Every row comes from one small tree of marks. Brackets hold a mark, then the marks that hang from it, in alphabetical order. Every link used is in the known rows. Which tree was each row made from?
Known rows
[nupek [fasog lini] foti [kovi vurok] sabag]: [-1.47 -1.27 +1.55 +0.59 -0.04 -2.56 +1.41 +0.90 +1.35 +0.81 +0.73 +0.47 -2.91 -1.61 -0.55 -1.31 +0.32 -6.52 -0.91 -0.78]
[foti lini [nupek kovi]]: [-2.67 +0.11 +0.78 +0.80 -1.92 -2.52 +1.21 +0.19 +0.68 -0.36 +0.16 +0.73 -1.01 -1.41 -1.12 -1.00 +0.54 -1.43 -1.92 -1.23]
[nupek sabag]: [-1.58 -0.70 +1.26 +0.91 -0.21 -1.93 +1.56 -0.09 +0.81 -0.30 +0.66 +0.63 -1.16 -1.45 -0.90 -1.04 +0.37 -2.60 -2.09 -0.96]
[foti lini [nupek sabag]]: [-2.04 +0.23 +1.15 +0.89 -1.71 -2.27 +1.55 -0.24 +0.18 -0.49 +0.58 +0.69 -1.86 -1.71 -1.04 -0.94 +0.52 -1.42 -2.35 -1.35]
[nupek fasog [foti lini] [kovi bimuz] sabag]: [-2.45 -0.66 +2.56 +0.81 +0.43 -2.45 +1.42 +0.77 +0.84 +0.38 +0.99 +0.62 -1.55 -1.21 -0.79 -1.49 +0.36 -5.89 -1.36 -1.85]
[lini fasog [foti [nupek [kovi bimuz vurok] sabag]]]: [-1.65 -1.18 +1.43 +0.79 -1.11 -2.27 +1.39 +1.40 +1.22 -0.01 -0.01 +0.69 -3.54 -2.12 -1.35 -0.96 +0.09 -2.11 -1.96 -1.17]
[foti [nupek [fasog lini] sabag]]: [-1.86 -0.55 +1.30 +0.86 -1.92 -2.11 +1.32 -0.21 +1.40 +0.18 +0.35 +0.43 -2.10 -1.86 -0.96 -1.22 +0.37 -1.49 -1.61 -0.31]
[lini fasog]: [-2.50 -0.91 +0.80 +0.89 -0.90 -2.04 +0.97 +0.62 +2.29 +0.03 -0.10 +0.56 -1.22 -1.46 -1.33 -0.92 +0.03 -1.41 -2.14 -1.40]
[foti [nupek [fasog lini] [kovi bimuz vurok] sabag]]: [-1.53 -0.64 +1.90 +0.93 -1.68 -2.16 +1.17 +0.94 +1.51 +0.93 +0.43 +0.57 -2.53 -1.96 -0.72 -1.15 +0.37 -2.95 -1.16 -0.42]
[lini [fasog [nupek [kovi vurok] sabag]] foti]: [-1.33 -1.40 +0.59 +0.64 +0.17 -2.25 +1.30 +1.52 +0.94 -0.39 +0.21 +0.61 -3.86 -1.83 -0.83 -1.04 +0.16 -2.41 -1.88 -0.87]
[fasog [lini foti [kovi bimuz]] [nupek sabag]]: [-0.26 -1.19 +1.88 +1.14 +0.81 -2.03 +1.16 +1.02 +1.17 +0.35 +0.47 +0.30 -3.77 -1.62 -0.71 -1.56 +0.06 -0.81 -1.80 -1.12]
[nupek fasog [foti lini] [kovi vurok]]: [-2.44 -0.78 +0.71 +0.58 -0.41 -2.66 +1.07 +0.81 +0.69 +0.13 +0.30 +0.77 -1.66 -1.36 -0.79 -1.08 +0.39 -5.83 -1.21 -1.35]
[lini fasog foti [kovi bimuz]]: [-2.01 -1.40 +1.68 +1.12 -0.20 -2.07 +1.14 +1.79 +2.13 +0.04 -0.33 +0.53 -2.89 -1.66 -1.94 -1.38 -0.23 -0.97 -2.13 -2.15]
[lini fasog [foti nupek]]: [-2.12 -1.14 +0.56 +0.77 -1.50 -2.25 +1.15 +0.46 +1.42 -0.60 -0.49 +0.59 -2.54 -1.94 -1.64 -0.96 -0.04 -0.20 -2.29 -1.08]
[fasog [nupek foti [kovi vurok] sabag]]: [-1.21 -1.28 +1.35 +0.66 +0.60 -2.23 +1.39 +0.99 +1.04 +0.04 +0.67 +0.75 -2.34 -1.66 -0.29 -1.07 +0.48 -3.57 -1.79 -1.15]
[kovi bimuz vurok]: [-0.82 -0.82 +1.49 +1.25 -0.22 -1.69 +0.70 +0.75 +1.04 +0.73 +0.05 +0.91 -0.94 -1.74 -0.75 -0.64 +0.04 -2.35 -1.94 -1.27]
[lini [fasog nupek] foti]: [-1.65 -1.37 +0.36 +0.76 -0.01 -2.12 +0.92 +0.74 +1.24 -0.63 -0.22 +0.54 -2.74 -1.67 -1.10 -1.05 -0.02 -0.41 -2.20 -1.00]
[nupek fasog [foti lini] [kovi vurok] sabag]: [-2.11 -0.70 +1.27 +0.54 -0.07 -2.61 +1.61 +0.90 +0.31 +0.12 +0.90 +0.71 -2.64 -1.52 -0.64 -1.18 +0.52 -6.95 -1.26 -1.37]
[lini [fasog [nupek foti [kovi bimuz vurok] sabag]]]: [-1.75 -1.31 +1.92 +0.84 +0.25 -2.13 +1.11 +1.77 +2.32 +0.61 +0.47 +0.64 -2.86 -1.78 -0.70 -1.05 +0.10 -3.01 -1.95 -1.79]

Write each row's tree
[-2.26 -0.57 +1.23 +0.82 -1.95 -1.98 +1.46 -0.16 +1.13 -0.25 +0.35 +0.62 -1.55 -1.88 -1.08 -1.17 +0.48 -1.43 -1.80 -0.47] : [foti [nupek fasog sabag]]
[-0.39 -1.01 +1.68 +1.15 -0.76 -2.18 +1.24 +0.98 +1.14 +0.61 +0.02 +0.48 -3.76 -2.04 -1.22 -1.20 +0.00 -1.47 -1.76 -1.15] : [fasog [lini [foti [nupek sabag]] [kovi bimuz vurok]]]
[-1.94 -1.30 +1.14 +0.71 +0.42 -2.26 +0.98 +0.55 +1.61 -0.17 +0.16 +0.67 -0.87 -1.27 -0.56 -1.22 +0.38 -1.95 -1.82 -1.20] : [fasog [nupek foti kovi]]
[-1.96 -1.07 +1.72 +1.22 -0.83 -1.89 +0.98 +2.32 +2.86 +0.95 -0.10 +0.67 -2.76 -1.85 -1.58 -1.03 -0.09 -1.85 -1.99 -2.27] : [lini fasog [kovi bimuz vurok]]
[-1.05 -0.78 +1.96 +1.00 +0.69 -2.08 +1.32 +1.06 +0.79 +0.17 +0.76 +0.72 -2.93 -1.73 -0.56 -1.15 +0.31 -2.65 -2.24 -2.12] : [fasog [nupek [foti [lini [kovi bimuz vurok]]] sabag]]
[-2.34 -0.68 +2.79 +0.87 +0.49 -2.51 +1.49 +1.27 +1.47 +0.49 +0.89 +0.62 -1.97 -1.30 -1.03 -1.27 +0.20 -5.09 -1.95 -2.62] : [nupek [foti [lini fasog]] [kovi bimuz] sabag]
[-2.42 -0.65 +2.09 +0.90 -1.59 -2.06 +1.36 +0.61 +1.52 +0.29 +0.45 +0.64 -1.34 -1.72 -0.99 -1.31 +0.48 -2.18 -1.43 -0.67] : [foti [nupek fasog [kovi bimuz] sabag]]
[-1.37 -1.26 +1.85 +1.06 -1.21 -2.07 +1.52 +2.20 +1.77 +0.30 -0.08 +0.67 -4.73 -2.44 -1.79 -1.14 -0.06 -1.36 -2.18 -1.97] : [lini fasog [foti [nupek sabag]] [kovi bimuz vurok]]
[-0.50 -0.94 +1.41 +0.96 -0.65 -2.32 +1.10 +0.47 +0.75 +0.47 +0.10 +0.51 -2.88 -1.83 -0.85 -1.03 +0.08 -2.17 -1.57 -0.55] : [fasog [lini [foti [nupek [kovi bimuz vurok] sabag]]]]
[-2.30 +0.09 +0.85 +0.70 -1.99 -2.46 +1.50 +0.65 +0.18 -0.08 +0.67 +0.73 -2.66 -1.83 -0.82 -1.02 +0.69 -3.67 -1.47 -0.78] : [foti lini [nupek fasog [kovi vurok] sabag]]
[-2.13 -0.79 +1.70 +1.00 -0.19 -2.36 +1.11 +1.28 +1.78 +0.44 +0.13 +0.70 -2.35 -1.62 -1.44 -1.04 -0.04 -3.29 -2.27 -2.90] : [nupek [foti [lini fasog [kovi bimuz vurok]]]]
[-1.82 -0.22 +1.31 +0.94 -0.18 -2.22 +1.01 +1.46 +0.99 +0.32 +0.66 +0.68 -2.79 -1.55 -0.63 -0.92 +0.26 -2.84 -2.00 -1.79] : [foti [lini [fasog [nupek [kovi bimuz vurok] sabag]]]]
[-1.82 -1.23 +2.82 +0.87 +0.46 -2.39 +1.24 +0.77 +1.92 +1.07 +0.79 +0.37 -1.81 -1.31 -0.70 -1.60 +0.17 -5.47 -1.02 -1.28] : [nupek [fasog lini] foti [kovi bimuz] sabag]
[-1.77 -1.04 +1.43 +0.80 -0.88 -2.20 +1.41 +0.34 +0.38 -0.42 +0.13 +0.66 -2.03 -1.75 -1.17 -1.30 +0.30 -2.05 -1.59 -0.49] : [lini [foti [nupek fasog [kovi bimuz] sabag]]]
[-2.85 +0.06 +1.43 +0.93 -1.88 -2.37 +0.93 +0.46 +0.89 +0.15 +0.22 +0.69 -1.01 -1.45 -1.06 -1.19 +0.45 -1.91 -1.50 -1.15] : [foti lini [nupek fasog [kovi bimuz]]]
[+0.00 -1.22 +0.90 +0.93 +0.40 -2.17 +1.31 +1.11 +0.75 +0.14 +0.41 +0.39 -4.60 -1.89 -0.60 -1.31 +0.20 -1.65 -1.71 -0.73] : [fasog [lini foti [kovi vurok]] [nupek sabag]]
[-2.16 -0.15 +0.80 +0.87 -0.36 -2.21 +1.13 +0.64 +0.98 -0.26 +0.58 +0.57 -2.45 -1.43 -0.83 -0.98 +0.28 -1.82 -2.30 -1.68] : [foti [lini [fasog [nupek sabag]]]]
[-1.05 -1.19 +1.74 +0.75 +0.71 -2.43 +1.19 +0.57 +1.69 +0.50 +0.71 +0.35 -2.46 -1.36 -0.26 -1.38 +0.32 -2.93 -1.56 -1.00] : [fasog lini [nupek foti kovi sabag]]
[-2.26 -0.58 +1.47 +0.70 +0.00 -2.36 +1.56 -0.18 +0.39 -0.29 +0.85 +0.58 -1.90 -1.41 -0.91 -1.31 +0.34 -4.94 -1.83 -1.63] : [nupek fasog [foti lini] sabag]
[-1.19 -0.99 +1.25 +0.99 +0.20 -1.90 +0.69 +1.22 +1.31 +0.42 +0.22 +0.79 -1.28 -1.50 -0.29 -0.96 +0.32 -1.63 -1.63 -0.84] : [fasog [nupek [kovi bimuz vurok]]]
[-1.17 -1.41 +1.22 +0.81 +0.39 -2.14 +1.15 +1.73 +1.08 -0.05 +0.24 +0.64 -3.70 -1.86 -0.80 -1.06 +0.04 -2.31 -1.89 -1.10] : [lini [fasog [nupek [kovi bimuz vurok] sabag]] foti]
[-3.04 -0.73 +1.03 +0.59 -0.29 -2.68 +1.11 +0.37 +1.01 -0.12 +0.31 +0.61 -0.82 -1.05 -0.99 -1.37 +0.39 -4.90 -1.30 -1.46] : [nupek fasog [foti lini] kovi]
[-0.90 -1.49 +1.63 +1.07 +0.31 -1.93 +1.28 +2.52 +1.59 +0.27 +0.15 +0.63 -4.99 -2.18 -1.24 -1.23 -0.04 -1.59 -2.10 -1.88] : [lini [fasog [nupek sabag]] foti [kovi bimuz vurok]]
[-1.83 -1.05 +0.52 +0.71 -1.13 -2.35 +1.27 +0.04 +0.46 -0.81 -0.32 +0.71 -1.42 -1.64 -1.32 -1.08 +0.29 -0.92 -1.88 -0.55] : [lini [foti [nupek kovi]]]
